Each row was made from one path, in order. Every step used is in the known rows, and no mark comes twice. Write each row's path.
In the rows, zero is written as 128.
Known rows:
C-D-U: [127 145 157 134 142 113 111 128 136 135 110 151 135 122 104 118  98 107
 121 128 126 130 132 121 139 148 136 113  99 140 109 143 108 128 130 148
 157 132 121 134 139]
D-U-N-S: [130 143 141 137 137 120 104  93 135 137 127 157 146 112  99 124 135 118
 141 168 108 125 127 132 167 110 133 109 114 159 165 145 128 126 114 123
 182  74 136 208 132]
S-G-X: [127 129 150 141 133 112 140 126 131 118 116  78  73 117 119 115  88 131
 122 112  53 138 159 137 128 116 139 107 141 177 133 151 126 101 143 150
 135 160 132 128 148]
A-N-U-G-J: [146 132 120 136 134 122 146 132 143 152 113  61 103 124 108 129  79 111
 131 116  80 155 144 112 112 112 149 131 137 166  97 143 115 131 136 117
 113 119 134 233 142]
S-G-A: [130 129 121 143 123 111 101 112 141 107 115  87  89 108 130 107 112 138
 135 155  90 119 172 142 135 150 116 117 149 145 115 151 121  99 118 145
 157 119 146 116 148]
U-G-W: [124 131 125 140 125 102 158 151 143 142 116  76 131 127 122 133 102 121
 141 107  91 134 142 149 104  99 136 121 150 126 133 149 106 128 131 118
 155 104 120 187 148]
G-A: [138 123 109 147 118 110 113 120 148 114 121 111  89 110 130 113 125 137
 145 146 123 124 165 140 149 145 119 125 133 136 138 148 112 109 114 131
 145  99 150  98 138]
D-H: [139 127 137 142 120 108 152 171 145 124 128 121 117 130 109 121 143 117
 125 170 122 127 135 144 143 110 136 109 117 135  75 146 119 117 125 138
 144 127 135  94 131]
U-D: [144 123 126 150 126 114 126 146 144 111 131 117 133 115 120 125 150 114
 121 163 120 130 128 159 144 123 118 111 123 131  95 147 122 113 122 127
 143 128 131  82 131]
X-G-A-D: [115 117 107 137 116 113 107 118 140 115 115  98  95 106 121 111 174 133
 155 131 115 119 166 147 143 117 123 128 134 163 210 148 113 138 138 135
 131  76 152 102 146]
N-A-D-H-L: [119 131 113 115 111  89 129 165 127 132 128  92 112 125 106 123 156 115
 163 122  69 103 124 113 135  79 125 105 106 118 120 144 119 121 140 148
 158 142 148 118 134]
D-U: [124 137 135 135 141 116 116 123 135 133 121 127 120 122 112 126  97 125
 125 134 158 127 131 136 146 130 140 108 118 142 123 145 119 127 132 133
 160 125 124 108 139]
J-G: [132 133 127 134 141 122 120 159 145 127 109 109  93 109 113 123  99 139
 132 133 118 123 145 157 141 122 135 131 134 121 126 148 122  87 118 138
 130 113 137 103 128]
N-A: [142 138 111 127 123 107 113 134 138 133 118 119 110 102 123 120  98 134
 144 133 111 120 129 139 138 109 108 124 136 147 109 152 126 118 131 137
 141 134 142 141 130]
Y-D-U-G-R: [103 129 145 145 139 130 121 122 139 160 120 118 144 134 114 131 146 129
 135 122 149 135 120 144 125 111 165 122 126 161 121 137 110  98 111 112
 176  92 111  82 168]
C-D: [139 137 148 137 125 108 119 144 142 126 108 137 116 117 113 114 126 110
 129 139 107 132 141 129 134 131 125 119 108 136 106 146 110 111 129 151
 131 140 132 144 130]
U-N-A: [145 141 109 126 123 102 116 127 143 140 125 120 125  96 117 119 107 130
 151 152 122 119 129 143 149  98 100 121 135 149 129 152 132  99 115 121
 139 102 147 210 129]
N-A-D: [119 142 119 118 118 107 122 145 130 138 125  87 113 101 119 121 132 130
 151 119 120 116 133 133 132 105 110 122 122 155 157 150 126 136 139 141
 138 119 152 110 138]
N-U-G-X-L: [123 128 138 160 136 130 167 117 134 136 107 101  87 117 103 132  75 124
 131  97  76 153 141 162 112 105 156 119 155 176 154 143 120 104 143 129
 107 123 126 252 152]
N-A-D-H: [125 138 128 121 115 101 137 181 133 138 134  91 128 115 109 120 158 117
 147 143 115 114 124 129 135  93 117 116 113 152 120 147 124 139 140 144
 150 116 152  95 136]
C-D-U-G: [143 139 151 138 138 114 128 125 141 145  99 125 159 125 106 124  87 102
 128 117 102 138 132 132 117 128 148 120 117 146  94 141 108 126 130 139
 176 120 111 175 148]
C-D-U-N-A: [139 154 136 121 140 100  94 119 134 150 117 151 161 100 103 116  85 112
 143 141 112 120 121 119 149 132 106 121 112 146 124 144 118 119 123 135
 157 103 130 230 136]
N-U-D-H-L: [143 115 128 148 132 104 139 173 135 112 137 137 141 141  97 135 153  94
 131 171  75 118 124 147 138 110 134 100 104  98  60 141 126  86 125 124
 152 140 129 134 130]
N-S: [134 134 136 139 118 121 121 119 139 128 119 146 112 115 111 120 156 122
 140 159  79 127 140 138 151 103 130 116 123 154 141 149 127 127 124 140
 157 114 142 136 126]
A-D-H-L: [113 121 134 127 115  97 142 172 131 126 131  91  99 139 103 124 172 107
 151 131  86 110 133 120 130  86 149 100  97 115 123 142 112 112 136 147
 153 138 140  95 137]
Y-D-H-L: [114 119 144 139 113  96 143 158 142 130 129 133 115 146 114 124 195 111
 155 141  73 120 125 111 142  95 150  95  96  84  87 139 107  86 118 136
 156 139 125  97 140]
N-U-G-W: [122 139 133 144 138 108 159 152 137 144 118  95 136 128 112 141  85 112
 143 112 106 134 145 150  90 107 138 123 148 136 123 149 116 108 134 109
 143 103 120 228 152]
S-G-A-N: [126 126 113 134 118 104 115 124 146 115 114  58  80 107 132 107 104 130
 133 152  91 131 167 101 142 140 120 121 140 164 123 147 121 113 120 145
 136 113 147 115 154]
J-G-A: [139 127 105 142 134 116 105 138 152 118 109 102  81 100 123 115 103 149
 144 135 111 121 164 154 150 149 124 141 141 114 142 147 113  90 101 132
 136  82 152  82 138]
C-D-U-N-S-G: [124 155 175 133 141 116  82  97 128 134 111 152 155 112  94 110 125 101
 129 173  44 125 141 112 147 129 126 108 111 169 130 145 126 106 120 151
 189 101 125 252 142]
N-S-G: [124 140 149 138 124 122 108 119 131 119 113 118 109 114 112 115 144 123
 126 171  48 124 143 139 138 107 128 109 136 172 119 151 135 110 127 153
 173 129 136 162 136]
Y-D: [114 133 148 142 121 113 135 137 144 134 120 132 120 123 127 122 173 123
 142 136 125 133 132 132 141 120 133 109 111 125 126 146 114  99 117 124
 137 118 129  83 144]
H-L: [126 118 119 132 122 102 127 127 138 119 115 119  85 127 117 125 123 124
 150 128  95 116 136 131 137  98 142 104 120 111 119 146 115  92 124 140
 147 156 132 144 130]
S-G-H: [115 140 154 131 124 110 140 138 136 126 114 111 112 122 129 115  99 137
 115 145  98 124 145 155 110 112 136 100 142 157  63 151 121 117 136 148
 156 125 119 156 138]
S-N-A-D-U-G: [122 157 140 119 138 115 123 112 127 151 104  63 171 111 116 133  97 113
 153 118 120 120 113 127 118  86 123 119 130 128 133 148 118 136 147 129
 173  61 125 142 152]

Write each row's path:
[142 123 134 145 131 109 156 188 146 123 141 110 149 130  97 130 142  88
 116 193 120 139 119 120 147 122 129 112 103 145  58 140 128 119 129 117
 122 113 133 105 138] => A-N-U-D-H
[141 145 148 148 142 123 143 119 142 129  97 104 147 125 114 136  93 102
 135 161 117 130 142 159 114  98 134 119 137 118  85 150 122  82 132 115
 139  79 121 201 144] => S-N-U-G
[135 125 146 134 119  91 129 167 142 121 114 142 115 141  99 115 147  96
 141 146  56 118 133 110 133 109 144 104  92 104  58 140 101  96 128 160
 152 158 128 148 131] => C-D-H-L
[133 127 131 141 146 118 139 148 142 129 111  93  70 109 112 123  79 143
 133  93  69 138 154 150 139 120 144 130 132 146 165 147 118  91 127 139
 112 124 137 111 137] => J-G-X
[115 139 143 133 133 121 141 129 130 146 112  70 141 122 108 133 114 114
 142 104 138 129 123 139 117 106 150 115 121 160 167 142 119 141 138 131
 177  97 123 115 156] => A-D-U-G
[108 139 156 138 136 117 125 121 138 144 125 142 136 128 121 127 147 123
 140 123 143 133 125 123 143 129 144 106 106 127 129 143 111 119 124 122
 161 118 118  70 151] => Y-D-U
[101 152 162 126 135 122  97 102 118 135 127  98 139 111  97 120 153 110
 139 158  84 116 135 131 149 107 132 102 116 184 190 147 137 121 127 140
 191  74 139 193 149] => A-D-U-N-S-G
[129 138 142 127 123 123 102 110 133 130 123  65  84 115 112 110 130 121
 119 144  10 143 152  89 137 110 136 118 133 173 114 148 120 138 142 150
 136 138 144 200 134] => A-N-S-G-J
[101 130 151 144 135 131 159 109 123 144 116  60 100 118 102 129  99 124
 135  67  91 148 125 146 120 103 164 110 135 181 212 138 106 147 156 141
 135 102 122 179 163] => A-D-U-G-X-L
[142 127 145 150 140 105 131 158 136 102 131 126 161 147 103 134 158  82
 131 189  75 113 124 141 142 100 127  95 100  57  34 142 117  67 131 122
 142 111 124 147 129] => S-N-U-D-H-L
[104 128 144 118 123 103 153 124 127 152 110  93 140 135 114 135 107 123
 155  79  98 119 122 134 100  83 170  96 117 138 128 139 104 133 138 135
 191  98 107 171 150] => A-D-U-G-H-L
[143 136 158 140 122 103 140 175 145 126 119 142 131 131 102 113 145  99
 124 160  92 131 138 126 138 130 131 114 100 132  64 143 108 118 130 154
 143 137 131 125 130] => C-D-H
[129 139 132 135 143 112 119 114 139 135 128 129 133 115 106 124 103 119
 133 153 158 123 132 146 160 123 131 109 121 141 144 145 124 108 116 117
 156  91 128 176 137] => D-U-N
[124 130 129 131 116 117 131 129 147 135 116 117 101 111 110 119 144 114
 140 158  78 140 127  95 161  98 133 119 112 171 147 145 125 139 123 139
 140 111 143 131 133] => A-N-S
[102 128 140 115 109 100 127 117 133 131 108 118  99 126 119 118 131 124
 143 138  10 124 137  87 122  75 152  94 120 161  85 143 121 114 131 157
 170 124 123 203 137] => A-N-S-G-H-L
[137 124 106 135 125 109 131 108 153 140 109  73 127 112 121 121  77 125
 150 121 121 142 143  98 140 134 140 129 134 166 143 139 109 136 115 121
 168  74 129 126 162] => D-U-G-A-N
[113 144 143 126 138 114 119 123 129 140 134  96 134 112 102 127 131 113
 138 131 169 117 128 138 152 114 133 109 105 155 190 143 124 122 123 125
 154  79 137 150 145] => A-D-U-N
[127 143 136 143 134 119  77  71 135 121 125 122 129 104 112 109 126 128
 146 178  62 117 158 126 164 141 119 115 137 164 166 146 128 110 106 132
 199  59 146 210 147] => D-U-N-S-G-A
[119 153 136 119 126 109 115 132 131 131 118  78 129 105 125 125 134 118
 146 137 125 111 132 130 135  91 103 117 123 117 139 153 118 114 147 136
 128  85 147 111 136] => S-N-A-D
[112 117 110 140 133 128 104 128 140 125 117 143  87 124 112 119 156 141
 119 154 147 120 139 178 141  93 148 132 141 189 148 146 119 104 138 126
 126 114 135 117 136] => X-G-R
[ 89 156 177 121 131 117 115 107 119 145 129 116 151 115 103 119 138 122
 135 152  88 116 133 132 130 102 140  95 118 190 160 145 127 141 130 141
 199  51 127 225 147] => A-D-U-N-S-G-H
[ 77 158 164 126 139 108 104 118 113 142 138  81 145 118  99 126 148 111
 141 129  70 114 140 116 128 102 129 105 123 160 212 148 121 132 138 130
 184  62 131 231 157] => A-D-U-N-S-G-W
[137 135 132 141 120 116 116 113 143 130 125 142 119 108 105 119 156 118
 148 177  86 124 138 141 158  97 121 116 122 159 160 148 132 107 108 125
 158  78 146 205 126] => U-N-S
[114 146 127 116 135 108 109 130 121 147 128  98 130 105 110 127 109 128
 145 106 144 115 123 123 135 114 120 115 117 161 162 148 124 151 144 136
 161 117 141  99 143] => N-A-D-U
[105 133 151 126 115 107 121 111 126 122 109 138 105 128 119 116 137 130
 143 144   9 113 144 128 116  86 150  89 130 143  83 147 120  99 128 158
 191 131 122 210 132] => N-S-G-H-L
[119 148 136 126 134 105 106 109 137 157 132 144 158 106 117 125 134 127
 160 133 135 123 115 121 155 113 115 114 115 130 150 145 124 110 113 109
 161  83 127 176 149] => Y-D-U-N-A
[148 115 116 154 124 108 140 171 151 115 143  99 146 121 106 122 148  99
 132 191 106 138 144 115 156 152 113 121 108 140  89 139 119 117 115 115
 129  81 149  89 144] => G-A-N-U-D-H
[ 91 155 188 131 132 118 118  90 130 151 127 157 171 121 115 119 167 125
 142 160  68 125 126 119 135 105 142  92 116 163 126 143 121 118 114 126
 199  53 111 221 152] => Y-D-U-N-S-G-H
[130 130 122 146 124 117 139 126 138 133 113  73 122 111 113 127 125 117
 161 122 118 127 164 150 112 131 130 133 134 159 174 145 121 120 117 119
 153  67 150 146 157] => N-U-G-A-D
[143 142 148 154 147 122 118 132 137 108 123 127 158 123 115 135 132  94
 120 187 126 126 133 163 137 123 111 110 118  94  75 149 123  84 130 114
 121  89 126 134 131] => S-N-U-D
[104 142 170 133 140 119 117 100 115 137 128  82 119 111  94 117 133 114
 140 120  38 130 147 120 147 104 141 103 114 209 231 145 132 124 138 143
 171  89 140 185 155] => A-D-U-N-S-G-X
